What can hang from each mark
zeze: meda
sumugik: meda zeze
zovo: meda sumugik tigu zeze
tigu: mediz sumugik zeze
mediz: sumugik zeze zovo
meda: tigu

Every row comes from one small tree of marks. The marks that hang from a mark follow it in brackets, in alphabetical order. Every link used is in the known rows. Which tree was each row made from?
Known rows
zeze{meda{tigu{mediz}}}: -14.5 -8.3 36.9 -11.3 24.5 -34.8 -19.7 33.0 3.4 10.5 -6.2 -10.0 -5.9 -18.5 1.4 -24.5 -37.7 -8.7 -6.7 40.6 35.5
sumugik{zeze{meda}}: -9.5 1.8 -7.2 -9.1 31.2 -35.8 -18.1 18.2 -12.5 18.9 12.0 -19.1 -4.1 -8.1 -9.1 0.8 -34.0 4.3 -2.7 25.7 24.5
zeze{meda{tigu{mediz{zovo} sumugik}}}: -10.2 -19.9 20.8 2.3 25.0 -37.5 -16.2 39.8 -18.2 18.6 -1.6 16.6 -2.8 -31.2 -16.3 -39.4 -16.9 -0.5 7.4 41.4 26.8
zovo{zeze}: -3.9 -5.3 -12.5 8.7 0.6 -23.3 18.3 33.2 -4.8 2.8 6.2 -2.5 -0.7 -19.3 12.6 -13.4 -5.7 0.1 -4.2 25.3 42.0
zovo{meda{tigu} sumugik}: -12.0 -13.7 24.8 1.5 -19.9 -18.9 12.8 36.5 1.9 3.4 -6.7 -35.4 16.6 -8.3 40.3 -1.5 -7.7 3.9 3.3 30.2 56.7
tigu{sumugik zeze}: 7.1 0.5 -23.4 -10.1 -6.5 6.7 18.3 27.0 -17.3 -4.1 2.3 26.7 12.3 -23.2 5.3 3.4 21.8 10.5 10.4 -5.2 5.4
mediz{zovo}: -0.7 -16.4 -4.2 9.1 10.3 -14.5 -10.3 18.6 -6.2 7.8 -9.3 2.9 3.6 -10.3 -4.0 -28.2 -16.8 6.8 0.1 22.6 22.2
meda{tigu}: 10.6 -6.8 20.6 -12.4 -1.2 -13.1 6.2 24.1 11.3 -9.2 -16.8 -8.7 7.7 -5.7 6.7 -3.8 -9.1 -4.8 -11.4 15.3 31.6
zovo{meda sumugik tigu{mediz zeze}}: -34.3 -6.7 0.7 0.4 -9.7 -17.5 -10.8 20.7 -6.1 7.8 3.7 -5.0 0.7 -30.1 48.1 -6.1 -35.8 20.6 16.4 17.3 24.3
sumugik{meda{tigu{mediz}}}: 18.1 5.0 34.7 -14.8 7.1 -35.4 -6.6 11.0 9.3 -15.5 -16.2 -8.5 7.1 -18.4 -4.3 -32.0 -43.8 -10.0 -25.8 14.0 36.1
tigu{zeze{meda}}: -11.0 -10.5 -5.8 -8.9 27.6 -0.9 -10.9 39.0 3.1 14.2 -6.1 2.4 9.9 -15.6 15.8 -13.0 -9.7 8.0 -4.3 22.2 23.8
meda{tigu{mediz sumugik}}: 3.9 3.0 18.3 -11.5 -7.5 -28.5 7.5 20.3 -16.7 -8.1 2.9 14.7 -4.6 -26.3 -8.5 -10.3 -8.2 -5.9 8.2 11.7 17.3
zovo{tigu}: -6.8 -0.4 -15.1 -8.3 8.5 -20.8 -11.3 8.9 7.3 -3.8 -3.4 -0.3 0.3 -13.3 2.2 5.2 -37.8 8.2 -3.6 2.2 -3.8
sumugik{meda{tigu{mediz{zovo{zeze}}}}}: 17.4 -16.8 22.6 12.4 14.2 -46.2 1.3 29.3 1.8 -7.2 -17.1 3.5 1.2 -28.4 1.6 -63.3 -31.1 -4.8 -26.7 36.1 65.5
zovo{meda tigu{sumugik}}: -19.8 1.9 -38.4 5.0 -0.1 -23.7 3.2 28.4 -20.4 -2.3 13.5 2.4 7.9 -24.2 2.6 27.8 -16.9 14.7 12.8 13.1 -5.2
meda{tigu{mediz sumugik zeze}}: 10.2 -2.6 13.7 -17.0 -7.0 -6.7 13.1 27.9 -12.1 -9.1 -6.3 29.4 1.2 -30.6 7.7 -9.3 11.7 0.2 5.6 4.2 20.6
mediz{zeze zovo{tigu}}: 19.6 -19.7 -19.7 -6.9 9.5 -16.5 -17.6 25.7 8.4 5.2 -14.5 25.4 13.6 -13.3 7.6 -24.0 -22.4 10.2 -7.4 3.8 15.2
zeze{meda{tigu{mediz sumugik}}}: -12.0 -3.7 21.9 -10.7 16.1 -36.0 -7.4 37.4 -15.2 9.6 7.1 7.6 -3.5 -30.0 -9.9 -16.2 -18.8 -7.4 7.3 30.6 22.6
zovo{meda sumugik}: -25.4 -7.3 2.2 9.0 -16.5 -17.6 7.0 27.1 -11.1 11.9 7.8 -32.1 13.9 -11.4 36.3 -2.1 -14.8 10.1 14.4 27.9 42.7
mediz{sumugik zeze{meda} zovo}: 11.2 -19.7 5.0 -2.0 23.4 -17.2 -15.5 38.7 -4.5 9.1 0.0 2.6 32.4 -21.3 29.3 -48.2 1.1 0.7 -5.1 29.3 52.6
sumugik{meda}: 14.0 6.8 -2.1 -5.9 8.4 -21.1 -2.5 10.4 2.7 -10.2 -5.9 -9.5 18.3 -11.0 -3.2 -18.3 -32.6 0.6 -21.4 4.2 22.6
zeze{meda{tigu}}: -5.0 -13.3 22.5 -11.3 24.8 -20.7 -8.8 40.6 11.2 6.4 -12.8 -16.1 8.3 -8.4 5.5 -12.3 -20.0 -5.2 -12.2 34.2 35.3
tigu{mediz{zovo} sumugik{meda zeze}}: 17.2 7.9 -10.9 1.7 14.5 -52.1 -12.7 -4.1 -39.9 2.1 12.8 15.6 -2.7 -31.2 -34.7 -34.6 -37.2 7.5 -0.9 5.4 16.1
zovo{meda tigu{mediz sumugik zeze}}: -24.3 1.2 -28.3 0.5 0.6 -15.9 -2.9 28.5 -23.1 -2.4 9.4 23.0 -0.5 -38.7 15.1 14.6 -16.3 18.3 18.7 11.6 -3.6
zeze{meda{tigu{mediz{zovo}}}}: -13.6 -24.6 35.6 1.7 34.0 -36.4 -30.1 36.0 0.8 18.1 -13.9 -2.0 -6.7 -20.5 -4.2 -48.5 -37.7 -2.9 -4.8 50.1 40.5

Write each row's tree
-14.5 -5.6 17.4 3.2 37.0 -50.4 -32.1 3.2 -27.0 14.1 18.1 -13.9 -6.9 -28.2 4.6 -43.8 -39.4 5.5 5.9 38.3 42.6 -> tigu{mediz{sumugik{zeze{meda}} zovo}}
4.8 -5.3 16.1 -17.8 29.0 -35.7 -11.3 25.2 1.1 10.5 -3.9 -22.6 -2.4 -2.9 -3.7 0.0 -25.9 -1.7 -12.7 27.3 38.6 -> sumugik{zeze{meda{tigu}}}
-14.6 -5.4 -10.1 4.5 34.5 -51.5 -27.0 17.2 -43.2 27.2 22.3 13.4 -16.1 -31.6 -29.2 -27.8 -33.4 8.5 18.6 32.1 14.2 -> tigu{mediz{zovo} sumugik{zeze{meda}}}
-13.6 -22.4 -0.5 23.9 30.4 -30.3 0.0 41.7 -13.4 9.5 9.2 -9.2 13.5 -32.1 27.4 -51.2 -2.8 3.2 -4.0 51.2 63.1 -> mediz{sumugik zovo{zeze{meda}}}
-5.8 6.6 -20.6 -9.7 24.1 -35.9 -4.9 20.8 -32.8 17.2 24.1 -0.8 -1.9 -17.9 -20.9 7.9 -14.4 6.1 10.3 16.7 11.1 -> tigu{sumugik{zeze{meda}}}
14.6 12.7 18.8 -12.9 5.0 -12.6 -3.1 0.0 -4.1 -26.3 -0.2 2.6 21.9 -34.6 29.6 -40.8 -19.2 1.5 -15.6 -0.4 36.3 -> tigu{mediz{sumugik{meda}} zeze}
20.9 -6.5 -1.9 -15.5 -8.2 5.5 25.0 33.5 -4.9 -13.2 -13.2 23.1 14.8 -18.9 10.1 3.0 30.9 4.6 0.4 -1.9 19.9 -> meda{tigu{sumugik zeze}}
40.9 12.7 25.9 -22.4 6.1 -35.2 7.5 -6.3 2.3 -32.5 -5.6 -28.3 24.6 -11.1 11.7 -12.0 -16.7 -4.4 -32.7 -0.1 51.5 -> mediz{sumugik{meda{tigu} zeze}}
34.9 -0.4 45.1 -25.8 -19.2 -32.8 -0.1 22.0 11.8 -3.5 -11.3 -1.4 26.5 -20.4 29.8 -48.7 -26.6 -10.9 -19.3 1.6 62.1 -> zovo{sumugik{meda{tigu{mediz{zeze}}}}}
6.1 16.6 -1.7 -7.4 1.3 -35.5 -0.7 6.9 -24.3 -7.5 13.5 13.1 7.5 -33.1 -20.4 -24.2 -31.1 -2.7 -0.8 1.3 6.9 -> tigu{mediz sumugik{meda}}
-27.9 -11.7 -7.2 22.0 -17.3 -28.0 24.4 45.2 -15.0 14.6 15.2 -28.4 10.5 -22.2 46.9 -12.3 -3.8 8.3 10.7 41.5 65.9 -> zovo{meda sumugik zeze}
23.8 8.5 -22.8 -12.0 0.4 -1.5 15.2 20.0 -12.9 -13.9 -3.7 22.2 26.5 -25.5 -1.1 -9.4 6.4 9.5 -9.6 -13.3 8.4 -> tigu{sumugik{meda} zeze}
20.1 -30.4 4.9 2.3 0.4 -12.5 0.9 55.3 7.2 2.4 -25.2 -0.7 27.1 -5.4 25.9 -18.0 5.5 0.6 -12.6 35.3 60.0 -> mediz{zeze zovo{meda{tigu}}}
17.3 23.9 18.3 -14.5 9.5 -48.8 -9.3 -21.8 -18.2 -20.5 18.0 -21.1 6.5 -25.9 4.2 -27.5 -44.4 -2.1 -14.9 3.1 37.5 -> tigu{mediz{sumugik{meda zeze}}}
-33.8 0.3 -8.1 4.4 7.5 -35.6 -20.4 17.8 -7.5 1.6 7.0 -10.2 -9.3 -23.8 10.8 6.4 -56.0 8.4 6.9 28.2 7.2 -> zovo{meda tigu{mediz}}
-18.0 -16.7 6.3 16.1 5.7 -8.5 -8.1 23.7 -19.1 -7.0 -1.0 -0.1 12.2 -33.8 43.6 -34.8 -2.0 13.1 7.7 36.2 47.2 -> tigu{mediz{sumugik zovo{meda}} zeze}
-29.0 -23.6 9.1 19.1 -7.3 -12.2 -10.4 31.4 -17.5 18.5 -4.0 -2.6 5.2 -27.9 42.3 -40.0 -14.7 20.7 18.6 36.3 49.6 -> tigu{mediz{zovo{meda sumugik}} zeze}
-17.1 12.3 -7.1 -9.8 25.2 -51.3 -16.4 14.8 -40.4 21.5 31.2 5.4 -14.6 -30.0 -24.0 -5.2 -33.6 2.8 16.5 22.9 10.1 -> tigu{mediz sumugik{zeze{meda}}}
32.7 5.7 31.7 -15.5 1.4 -21.5 9.9 7.8 12.0 -35.2 -13.6 -22.7 33.6 -15.9 22.7 -25.2 -11.8 -8.9 -30.3 4.6 50.5 -> mediz{sumugik{meda{tigu}}}
13.0 10.4 11.4 -18.5 -3.7 -41.7 5.0 6.4 -27.4 -3.0 12.0 7.1 -13.6 -22.4 -18.1 1.6 -13.6 -2.7 8.4 6.9 20.9 -> meda{tigu{mediz sumugik{zeze}}}
-4.2 -4.7 10.4 -16.1 19.9 -31.4 -25.5 38.9 -2.8 21.9 6.9 10.3 7.4 -22.5 9.3 -31.5 -31.9 -8.7 -0.3 28.3 34.5 -> tigu{mediz{zeze{meda}}}
11.4 -3.8 6.2 -10.4 -16.2 -27.0 13.0 48.7 -17.7 -2.3 2.9 14.1 16.2 -26.9 16.0 -1.7 7.1 -8.3 6.1 23.6 39.3 -> zovo{meda{tigu{mediz{zeze} sumugik}}}
24.8 3.3 -10.7 -4.2 25.2 -43.9 -19.6 -18.5 -6.8 -21.1 0.9 -10.8 15.3 -21.1 1.7 -24.8 -46.4 14.8 -22.4 -2.5 22.9 -> mediz{sumugik{meda zeze} zovo{tigu}}
-30.8 2.1 10.1 -12.5 23.2 -58.1 -36.3 0.8 -12.6 29.0 23.1 -16.4 -18.1 -25.1 8.1 -15.1 -72.2 13.0 13.5 20.4 19.4 -> zovo{sumugik{zeze{meda}} tigu{mediz}}
27.0 19.6 -23.2 -11.8 4.6 -36.5 8.5 -0.2 -27.4 -8.0 14.9 1.7 11.3 -18.0 -26.2 2.4 -18.8 4.9 -8.5 -10.3 11.6 -> tigu{sumugik{meda zeze}}
11.6 -4.7 -1.2 3.2 11.2 -28.5 -7.2 -5.0 -19.1 -7.2 7.2 -12.0 6.1 -15.2 10.1 -22.9 -9.7 9.4 0.1 13.5 38.9 -> mediz{sumugik{zeze} zovo}
-0.7 17.8 -10.7 -10.4 -1.0 -42.2 -2.2 -1.5 -39.9 5.0 26.7 11.9 -16.2 -26.5 -24.1 1.9 -22.3 3.5 19.6 3.7 5.6 -> tigu{mediz sumugik{zeze}}
-3.6 17.0 5.8 -14.6 10.0 -47.4 -18.7 -21.6 -14.3 -14.9 20.7 -9.2 -10.9 -29.1 10.9 -4.2 -49.7 6.0 3.8 0.4 13.4 -> zovo{tigu{mediz{sumugik{zeze}}}}
42.5 1.4 31.7 -27.7 -0.8 -32.0 -4.8 26.1 14.2 -13.6 -18.4 8.2 22.3 -17.0 8.3 -38.5 -28.5 -15.0 -29.9 5.4 48.2 -> sumugik{meda{tigu{mediz{zeze}}}}
